Each row was made from one path, in order. Every step used is in the known rows, and no mark comes twice. Write each row's path.
Known rows:
pokif, faki, tavon, retuvos: 3.3  2.4  14.8  -12.8  -17.5  14.7  -33.6  3.4  11.4  -15.9  -22.3  -14.9  -28.3  4.0  38.2  35.3  4.5  4.4  8.5  -3.8  6.7  31.6
nuluv, faki: 10.4  -6.6  4.3  16.0  -14.3  24.0  8.3  -0.7  -6.1  -8.9  2.7  -16.3  22.1  11.2  14.6  -5.3  -5.0  -15.0  6.3  16.1  10.2  18.8
nuluv, faki, bobu, retuvos: 27.2  -9.1  -12.0  17.8  -26.3  29.9  -21.0  0.2  -17.7  -13.2  8.7  -29.2  24.1  22.1  22.2  9.4  -23.7  -7.5  -9.5  5.5  10.3  15.4
bobu, faki, kalo, retuvos, tavon: 10.8  -11.6  6.7  16.1  14.1  5.0  -9.1  10.9  -15.1  -31.0  -36.5  -6.0  -18.1  16.3  -13.1  -1.7  0.3  -24.9  -31.2  24.6  25.5  6.9
nuluv, faki, bobu, retuvos, tavon: 24.8  -16.3  -12.3  18.0  -20.4  12.4  -22.9  -9.6  -6.8  -31.3  3.9  -18.1  12.2  40.4  13.6  18.7  -34.9  -14.6  -29.4  17.9  28.1  6.8
faki, tavon, retuvos, kalo: 17.7  6.4  8.9  -5.8  -21.0  -17.5  -36.4  8.0  9.9  4.0  -24.9  11.6  -12.0  -0.1  17.9  39.0  3.1  16.7  -6.1  15.8  37.6  -5.2
pokif, faki: -6.2  -11.2  5.3  -4.5  -8.4  19.4  -12.4  -1.8  -2.6  -18.2  -6.0  -10.9  -23.3  -1.8  21.5  7.9  -8.0  -9.6  5.9  -8.4  -3.5  20.0
nuluv, faki, kalo: 35.2  -6.7  6.7  19.8  -6.5  23.4  8.0  -5.1  -8.0  -5.8  -4.9  -22.3  13.9  -4.1  -0.6  1.5  -7.1  4.3  -3.3  15.0  22.6  25.6
tavon, retuvos, kalo: 4.2  0.1  4.7  -1.5  -19.0  -21.8  -31.2  0.5  1.3  18.3  -12.2  23.4  4.0  -4.6  5.2  44.5  7.9  9.7  -5.7  20.9  38.6  -17.0
kalo, retuvos, tavon, faki, nuluv: 19.5  -16.9  3.4  0.9  5.4  -7.1  -9.3  3.8  14.0  -1.1  7.2  26.4  -26.6  21.7  -19.5  23.0  0.9  -16.8  -19.5  16.2  36.6  17.3
bobu, retuvos, kalo, faki, nuluv: 32.2  -4.4  2.1  19.4  -26.0  -36.1  -34.9  -10.9  -41.4  28.3  3.3  4.0  -10.7  9.5  5.0  13.9  -44.2  -15.2  -32.6  32.3  32.8  2.8
tavon, faki, bobu: 21.5  -29.3  -9.6  -4.1  -10.1  25.1  -33.7  8.3  -2.4  -7.9  27.8  -6.2  8.4  -3.1  -6.5  43.4  6.6  10.0  -4.7  -23.6  14.2  9.4
kalo, faki, bobu, retuvos, tavon: 17.3  -23.0  -16.1  11.9  -4.4  -21.6  -48.0  -23.0  -24.4  -11.7  7.6  -11.6  -7.0  28.8  -7.1  13.8  -48.3  -23.1  -46.6  24.5  11.8  -8.4
retuvos, kalo, faki, tavon: 22.5  -14.7  3.0  8.8  -13.0  -20.2  -36.1  1.0  -21.1  -0.7  -15.4  -5.3  -23.3  0.1  4.8  0.0  -32.5  -13.9  -18.2  31.2  16.0  -2.4
kalo, retuvos, tavon, faki: -3.5  -17.9  -8.2  10.9  21.1  1.5  -12.9  9.0  14.3  -20.1  -5.0  24.0  -2.5  20.2  -6.9  5.7  4.7  -36.4  -14.2  31.7  22.4  8.9
retuvos, tavon, kalo, faki: 17.2  -5.1  7.9  20.2  1.7  -20.4  -18.3  -10.2  -2.2  1.2  -4.3  6.7  -5.7  17.1  -22.8  15.1  -12.5  -20.6  -26.4  24.1  30.9  -5.7
nuluv, faki, kalo, retuvos: 30.8  -7.4  2.7  25.7  7.6  32.7  11.3  0.3  -5.7  -8.6  -21.2  -17.8  -4.0  -2.6  -8.6  -24.8  -2.8  -13.0  5.7  34.0  18.2  18.5
pokif, faki, tavon, kalo, retuvos: 17.9  4.3  15.4  11.9  -6.7  36.7  -18.4  26.8  16.3  -27.6  -40.4  -10.9  -54.9  3.3  14.9  -9.9  8.9  -2.7  18.7  -11.2  10.8  24.0
retuvos, tavon, faki, kalo: 26.9  -15.1  -2.2  8.3  16.0  -5.7  -13.0  0.5  5.1  -10.4  8.8  10.2  10.4  2.5  -16.8  35.6  -2.0  -3.2  -32.7  12.1  41.3  19.4
tavon, retuvos, kalo, faki: 6.2  -11.8  2.8  6.4  -17.7  -29.4  -44.1  -16.6  -20.9  27.6  -6.0  13.7  6.3  -3.7  1.3  37.5  -11.8  -17.4  -13.7  46.4  31.7  -12.8
tavon, kalo: 16.3  14.0  9.5  13.1  -5.9  6.1  -4.1  14.6  9.1  7.5  -2.1  2.1  5.1  -2.0  -9.8  12.8  16.4  11.8  4.8  -12.5  18.8  -1.0
retuvos, kalo, faki, bobu: 28.1  -41.9  -6.8  -1.8  -22.5  -9.0  -51.8  -15.4  -29.2  5.6  2.6  -5.2  -25.3  -8.7  -20.1  28.3  -34.0  -1.9  -19.6  10.8  22.0  -26.1

Write each row's path:
12.9  0.0  7.6  1.0  -8.8  -15.4  -33.1  -10.7  -9.4  7.3  -10.6  -15.2  -3.6  7.2  11.8  19.1  -5.5  -10.2  -5.6  28.6  3.3  16.1
kalo, faki, tavon, retuvos
22.9  -13.4  -19.1  9.3  -10.2  19.7  -41.0  16.3  -13.7  -5.9  26.3  -8.3  30.0  7.8  15.1  33.6  -7.0  -1.9  -16.9  -11.1  13.0  15.3
tavon, faki, bobu, retuvos
11.1  11.2  9.1  18.8  6.8  16.3  -1.0  20.3  13.7  3.1  -20.3  8.9  -14.7  -1.2  -18.7  -13.4  20.8  -2.0  14.0  4.3  16.9  -7.6
tavon, kalo, retuvos
-4.1  10.2  -8.4  14.6  5.0  -23.8  -10.0  -3.1  -2.5  -13.7  -7.7  11.7  8.1  32.2  14.2  -1.1  -24.7  -19.7  -31.8  24.8  17.2  -1.0
bobu, retuvos, tavon
19.6  -4.4  2.8  10.8  17.9  8.6  3.0  2.0  1.2  -0.6  -25.8  0.1  -23.6  -14.6  -23.7  -20.9  3.0  3.1  0.6  17.1  11.2  -0.3
faki, kalo, retuvos
34.0  -19.6  8.8  4.1  -25.9  -30.9  -28.0  -16.2  -29.1  27.4  5.6  7.9  -29.9  -2.4  -15.9  25.7  -30.4  -2.9  -22.5  19.0  31.9  -2.3
retuvos, kalo, faki, nuluv
28.5  -10.7  6.2  -2.7  -14.1  4.6  -9.5  7.6  -1.8  17.0  27.5  7.6  3.0  1.6  -3.9  40.2  8.0  6.8  -7.6  -16.1  25.1  31.7
tavon, faki, nuluv
7.3  3.0  9.8  2.8  -14.4  18.8  -15.5  29.4  -21.7  -29.3  -18.3  -28.7  0.3  17.8  31.4  3.5  6.3  -11.6  -8.3  -11.3  -4.2  28.1
bobu, faki, tavon
25.2  -12.8  -3.5  15.6  22.3  21.0  -9.5  14.6  -0.5  -0.5  -4.2  3.8  2.2  -15.7  -16.4  0.3  13.0  -9.6  -2.3  17.4  21.1  20.0
tavon, faki, kalo, retuvos
29.7  -15.9  14.6  -3.0  -32.5  -38.9  -42.4  -21.1  -24.1  43.2  1.4  13.6  -17.3  -4.6  -11.2  56.0  -14.2  2.3  -18.4  29.3  46.3  -3.3
tavon, retuvos, kalo, faki, nuluv
16.2  -12.3  16.1  -12.2  -24.3  9.9  -10.7  -8.3  -5.1  -1.1  2.5  -7.5  -47.5  1.0  11.4  28.0  -11.7  9.7  1.5  -24.2  9.9  28.7
pokif, faki, nuluv
24.6  1.7  -2.5  10.3  -6.1  -18.5  -20.4  3.8  -1.9  3.4  20.6  16.9  13.0  33.8  9.3  39.3  -15.5  -13.1  -38.3  11.2  41.9  31.2
bobu, retuvos, tavon, faki, nuluv
15.1  -5.7  7.0  17.8  7.5  23.3  -3.9  20.2  -28.7  -15.4  -30.5  -18.9  -9.2  -2.6  -4.6  -10.5  10.8  -16.6  -8.7  9.2  10.3  15.4
bobu, faki, kalo, retuvos
21.2  -18.4  -15.3  12.9  -10.1  -1.4  -43.5  -13.7  -34.3  2.9  12.0  -24.8  3.5  12.0  1.4  3.8  -35.2  -15.4  -24.7  11.8  -6.1  -2.2
kalo, faki, bobu, retuvos
11.3  3.1  15.6  3.3  -32.3  -4.4  -44.7  28.8  -19.7  -10.3  -30.0  -6.7  4.9  12.2  37.9  50.8  11.4  -3.6  -12.5  10.2  36.0  9.6
bobu, faki, tavon, retuvos, kalo
42.7  -2.9  19.2  12.1  -19.7  -8.6  -13.9  -5.9  -14.2  32.4  11.7  -5.8  -16.4  -0.6  -26.8  23.1  -4.9  6.2  -8.5  -5.5  27.3  12.8
tavon, kalo, faki, nuluv
37.2  -17.2  -11.3  23.8  -38.3  17.5  -38.3  4.8  -21.7  -11.1  1.6  -15.4  14.2  16.5  21.7  22.5  -33.0  -4.0  -16.3  15.4  39.6  -2.6
nuluv, faki, bobu, retuvos, kalo
15.3  7.0  9.4  11.6  2.1  -10.4  -7.4  4.5  20.4  -8.0  -9.7  18.4  -7.6  16.2  -19.0  21.0  5.3  4.0  -17.0  0.0  37.6  -8.1
retuvos, tavon, kalo
29.2  -22.2  -19.1  13.4  -21.7  7.2  -57.8  19.6  -17.7  -0.8  17.6  8.9  19.9  3.6  15.4  46.9  -13.7  -0.8  -26.2  1.2  39.4  -2.6
tavon, faki, bobu, retuvos, kalo
38.8  10.8  10.2  26.3  -11.7  -34.1  -25.6  -9.5  -15.3  19.4  2.8  4.2  -7.6  32.5  -14.4  21.5  -27.2  -13.5  -43.3  20.9  44.5  12.6
bobu, retuvos, tavon, kalo, faki, nuluv
10.1  13.3  9.2  -8.5  -10.9  -5.8  -21.5  6.7  15.0  -0.4  -15.6  -3.3  -2.9  5.4  15.7  24.3  12.4  14.4  3.9  4.5  11.0  13.5
faki, tavon, retuvos
15.9  12.1  -0.7  36.6  1.5  -26.0  -26.1  -4.1  -15.7  2.3  -4.9  2.7  15.5  30.5  -2.7  4.7  -25.1  -30.4  -36.9  36.7  28.7  0.9
bobu, retuvos, tavon, kalo, faki
25.1  0.9  6.5  11.1  -16.6  26.2  2.1  9.0  0.0  -23.8  -7.9  -28.2  3.3  16.4  24.6  -9.2  -8.8  -7.5  6.7  11.5  5.7  31.8
nuluv, faki, tavon
8.6  9.2  -9.0  21.5  -13.3  -17.9  -24.2  10.2  -16.1  4.8  -9.7  12.8  12.4  7.1  22.6  4.4  -21.6  -7.7  -20.8  24.5  27.5  -10.1
bobu, retuvos, kalo
-8.9  -7.9  -3.4  4.8  19.0  -11.8  -1.8  -5.3  14.7  -19.4  -22.9  19.0  -29.6  20.5  -15.8  -15.7  -8.3  -22.6  -13.2  31.3  11.3  -12.1
kalo, retuvos, tavon
11.6  -16.1  5.7  7.0  11.8  26.9  -8.2  -1.4  -4.3  -17.4  -32.1  -10.6  -48.6  -17.1  -1.9  -12.9  -3.7  -7.7  6.4  8.4  7.2  18.8
pokif, faki, kalo, retuvos
23.1  5.5  18.3  7.2  -17.3  29.1  -22.9  21.9  11.2  -21.6  -22.2  -18.5  -37.3  -0.4  23.2  14.4  3.8  10.3  10.3  -29.2  15.1  29.6
pokif, faki, tavon, kalo
34.9  13.0  13.7  32.3  -10.1  42.2  0.1  26.9  15.7  -20.5  -30.1  -16.8  -10.4  16.9  8.7  -22.1  13.0  -10.1  19.1  16.4  22.1  24.3
nuluv, faki, tavon, kalo, retuvos
41.4  -3.3  -2.5  32.6  -24.9  19.4  -26.8  4.7  3.5  -23.4  1.3  -13.9  17.7  37.8  2.8  29.0  -17.3  -1.6  -26.0  4.3  48.8  8.6
nuluv, faki, bobu, retuvos, tavon, kalo
15.9  -10.1  0.3  6.8  27.4  -9.9  0.9  -9.3  11.8  -15.0  -30.6  12.1  -35.5  3.4  -32.2  -11.8  -8.7  -4.2  -21.8  27.4  28.1  -6.6
faki, kalo, retuvos, tavon
